What can hang from each mark:
tafem: bulo gimi tuni
figesap: vele
vele: badel figesap tuni
bulo: tafem
fugazu: tuni
razemir: tafem
tuni: tafem vele

Each row was made from one small tree. The marks that hang from a mark follow it in brackets, in alphabetical order. Every link used is in the known rows. Write each row's tree.
Known rows:
tuni[tafem[bulo] vele[badel figesap]]: 0.20	-0.98	0.25	-0.44	-3.47	2.85	1.04	-1.50	-2.15	-0.78	0.34	-0.56	-0.92	-2.59	3.88	1.08	0.09	-0.90	-0.71
vele[figesap]: -0.08	-0.17	0.04	-0.02	-1.88	1.72	-1.21	-2.59	-0.82	-0.25	1.12	-0.10	2.03	-0.63	2.46	1.12	0.22	-0.92	0.84
figesap[vele[badel tuni[tafem[gimi]]]]: -0.88	-1.42	-1.16	0.11	-2.33	2.19	-1.61	-2.22	-2.48	0.55	1.25	-1.06	1.46	-0.99	3.43	2.03	-0.79	-1.14	1.71
razemir[tafem[bulo gimi tuni[vele]]]: -0.52	1.47	-0.15	-3.92	-0.93	0.17	1.74	-3.99	5.89	0.49	0.80	-0.60	1.21	1.67	-0.12	-1.75	-2.90	-1.55	1.17
razemir[tafem[bulo]]: 0.30	0.75	0.58	-2.31	-1.19	-0.51	1.37	-3.58	4.01	-0.13	-0.65	-1.17	2.10	1.28	1.26	-1.11	-1.96	-2.52	0.98
fugazu[tuni[tafem vele]]: -0.77	-0.86	-0.43	-1.13	-1.39	3.57	0.69	-1.83	-1.78	0.46	-0.81	-2.02	2.68	-2.40	4.71	1.50	0.67	-1.13	0.78
fugazu[tuni[tafem[bulo gimi]]]: 0.02	-1.83	-1.01	-0.97	0.21	0.90	1.06	-3.26	1.32	1.18	-0.77	-1.00	3.24	-0.04	3.89	1.61	-1.24	-1.94	0.70
vele[figesap tuni[tafem[bulo]]]: 0.29	-0.75	-0.58	-1.12	-2.44	0.95	-0.48	-1.73	-2.09	-0.73	-0.61	-0.66	1.77	-0.19	3.92	1.14	-0.27	-0.19	0.69
bulo[tafem[gimi tuni]]: -0.81	1.36	-0.69	-1.59	1.08	-0.16	-1.06	-5.13	5.57	1.90	1.91	0.25	2.23	2.17	-0.50	-0.11	-1.69	-0.30	1.70
tafem[bulo gimi tuni[vele]]: -1.05	1.00	-0.85	-3.62	-0.46	0.72	1.09	-3.29	4.64	1.02	1.61	0.48	1.29	0.93	-0.13	-1.04	-2.64	-0.81	1.55
razemir[tafem]: -0.13	0.91	0.64	-1.80	-1.25	0.62	0.48	-3.89	2.99	-0.13	-0.12	-1.64	2.52	0.78	1.38	-0.46	-0.86	-2.10	1.37
fugazu[tuni[vele[figesap]]]: -0.89	-0.51	-1.05	-0.61	-1.99	3.81	-0.64	-1.14	-2.71	0.70	0.36	-0.93	2.54	-2.39	4.02	1.14	0.71	-0.64	0.45
bulo[tafem]: -0.66	1.08	-0.06	-0.52	0.03	0.22	-1.00	-4.31	3.04	1.19	0.46	-0.60	2.41	0.83	0.62	0.10	-0.39	-1.05	1.23
figesap[vele]: -1.00	-0.24	0.13	-0.21	-1.75	1.85	-1.25	-2.49	-0.59	0.26	1.15	-0.80	2.41	-0.87	2.35	1.09	-0.89	-2.15	2.16
vele[badel figesap tuni[tafem[gimi]]]: 0.05	-1.63	-1.55	0.39	-2.57	2.22	-1.68	-2.21	-3.21	0.11	1.28	-0.43	0.87	-0.80	3.73	2.31	0.41	0.35	0.22
tuni[tafem[bulo gimi] vele]: -0.93	-0.55	-0.26	-2.39	-1.33	1.40	2.33	-3.94	2.57	0.13	-0.40	-1.30	0.95	-0.71	1.57	0.31	-1.00	-2.06	0.40
tuni[tafem vele[badel figesap]]: -0.21	-0.84	0.29	0.04	-3.48	4.01	0.14	-1.74	-3.22	-0.82	0.85	-1.07	-0.49	-3.11	3.98	1.70	1.24	-0.50	-0.32
figesap[vele[badel tuni]]: -1.05	-0.57	-1.06	0.17	-2.76	2.49	-2.46	-1.08	-3.51	0.53	1.48	-0.77	1.77	-1.30	3.25	1.37	-0.46	-0.79	2.08

Which tree is each row?
-0.81	1.95	0.02	-1.51	-1.00	1.62	-1.24	-3.02	2.10	0.83	1.67	0.11	0.98	0.11	0.79	-0.39	-0.49	0.50	1.06 | bulo[tafem[tuni[vele[figesap]]]]
0.08	1.56	0.53	-3.09	-2.05	1.06	1.21	-2.22	3.14	-0.11	0.71	-0.61	0.40	0.38	1.40	-1.62	-2.08	-0.98	1.01 | razemir[tafem[bulo tuni[vele[badel]]]]
-1.21	1.42	-0.98	-1.49	-0.03	1.30	-0.98	-4.30	4.02	1.94	2.43	0.16	0.84	0.77	-0.37	-0.27	-1.13	0.16	1.08 | bulo[tafem[gimi tuni[vele[badel]]]]
-0.89	-0.49	-1.09	-1.85	-0.83	1.00	-0.32	-3.58	0.44	0.34	-0.36	-1.65	3.12	0.49	2.38	1.16	-0.23	-0.69	1.90 | vele[tuni[tafem[gimi]]]
-0.29	0.52	-0.69	-2.90	0.46	-0.65	0.56	-3.89	5.44	1.12	1.61	0.87	2.15	2.14	0.10	-0.53	-3.12	-1.07	1.92 | tafem[bulo gimi tuni]
-0.61	-1.31	-0.52	-0.16	-2.72	3.52	0.35	-3.11	-1.33	-0.05	1.43	-0.83	-0.41	-2.26	2.80	1.90	0.56	-0.82	-0.48 | tuni[tafem[gimi] vele[badel figesap]]
-1.09	-1.23	-1.13	-1.28	-0.76	3.20	0.83	-2.89	-0.30	1.06	-0.37	-1.81	2.72	-1.73	3.79	1.61	0.10	-1.39	0.68 | fugazu[tuni[tafem[gimi] vele]]
-0.57	-1.03	-0.53	-1.34	-1.87	2.04	1.80	-3.31	1.17	0.33	0.35	-0.91	-0.14	-1.38	2.15	0.77	-0.81	-1.69	-0.10 | tuni[tafem[bulo gimi] vele[badel]]
-0.83	1.38	0.05	-1.97	-1.96	3.22	-0.68	-1.47	-0.05	0.20	2.17	-0.19	0.88	-1.34	1.91	-0.13	-0.23	0.45	1.87 | tafem[tuni[vele[badel]]]
-0.90	1.60	-0.09	-3.46	-0.98	1.33	0.84	-4.24	4.87	0.48	1.31	-1.15	1.63	1.13	0.01	-1.12	-1.82	-1.15	1.57 | razemir[tafem[gimi tuni[vele]]]
0.12	1.05	-0.03	-3.41	-0.19	-0.90	1.32	-4.44	6.53	0.58	0.77	-0.31	1.88	2.63	0.07	-1.33	-3.28	-1.78	1.45 | razemir[tafem[bulo gimi tuni]]
-0.38	-1.22	-0.63	-0.09	-2.76	1.78	-1.17	-1.18	-3.04	0.12	0.51	-0.91	1.16	-1.24	4.07	1.56	-1.07	-1.17	1.57 | figesap[vele[badel tuni[tafem[bulo]]]]
-1.01	-0.59	-0.32	-0.78	-2.22	1.89	-1.21	-2.01	-2.29	-0.12	0.08	-1.60	2.50	-0.86	3.57	1.50	-0.56	-1.31	2.30 | figesap[vele[tuni[tafem]]]
-0.12	-1.24	-1.52	-0.96	-1.51	0.82	-0.22	-2.60	-0.51	0.58	0.20	-0.78	1.43	0.03	2.96	1.20	-0.79	-0.52	0.91 | vele[badel tuni[tafem[bulo gimi]]]
-0.93	0.46	-1.07	-1.62	-1.63	2.92	-0.91	-2.81	1.04	0.83	3.33	0.60	0.41	-0.57	0.92	0.44	-0.87	0.39	1.02 | tafem[gimi tuni[vele[badel figesap]]]
-0.60	1.56	0.22	-3.36	-1.47	1.32	0.84	-1.62	2.31	0.08	0.87	0.17	1.21	-0.13	1.36	-1.28	-1.81	-0.38	1.78 | tafem[bulo tuni[vele]]
-0.17	-1.60	-0.76	0.28	-2.50	4.36	-0.20	-0.93	-4.11	0.27	0.22	-1.22	1.22	-3.24	5.58	2.23	1.09	-0.47	-0.26 | fugazu[tuni[tafem vele[badel figesap]]]
-0.80	-0.02	-0.42	-0.07	-3.46	3.96	-0.92	-1.40	-2.86	-0.12	1.81	-0.35	0.02	-2.73	2.59	0.79	1.04	-0.33	0.07 | tuni[vele[badel figesap]]
-1.29	0.81	-1.01	-2.22	-0.95	2.67	-0.46	-3.15	2.23	1.13	2.90	0.14	0.97	-0.30	0.48	0.07	-1.03	0.03	1.66 | tafem[gimi tuni[vele[badel]]]
-0.61	1.62	-0.20	-0.82	-1.35	2.00	-1.54	-2.62	1.19	0.96	2.17	0.32	0.31	-0.32	1.14	-0.11	-0.34	0.77	0.74 | bulo[tafem[tuni[vele[badel figesap]]]]
-0.87	1.90	-0.14	-1.33	-0.82	1.79	-1.19	-2.93	2.16	1.20	1.85	-0.06	0.76	-0.09	0.80	-0.41	-0.48	0.49	1.26 | bulo[tafem[tuni[vele[badel]]]]
-0.02	-1.10	-1.19	-1.29	-1.85	0.55	-0.30	-2.80	-0.61	-0.14	-0.13	-0.48	1.86	0.49	2.92	1.25	-0.80	-0.49	0.56 | vele[figesap tuni[tafem[bulo gimi]]]
-0.55	-0.61	-1.14	-2.22	-0.82	0.09	0.40	-3.39	1.25	0.35	-0.80	-1.22	2.77	0.91	2.26	0.65	-1.11	-1.04	1.56 | vele[tuni[tafem[bulo gimi]]]
-0.74	-1.36	-1.17	-1.63	-0.74	2.26	1.54	-2.66	0.53	1.06	-0.79	-1.38	2.38	-1.27	3.71	1.12	-0.76	-1.71	0.34 | fugazu[tuni[tafem[bulo gimi] vele]]
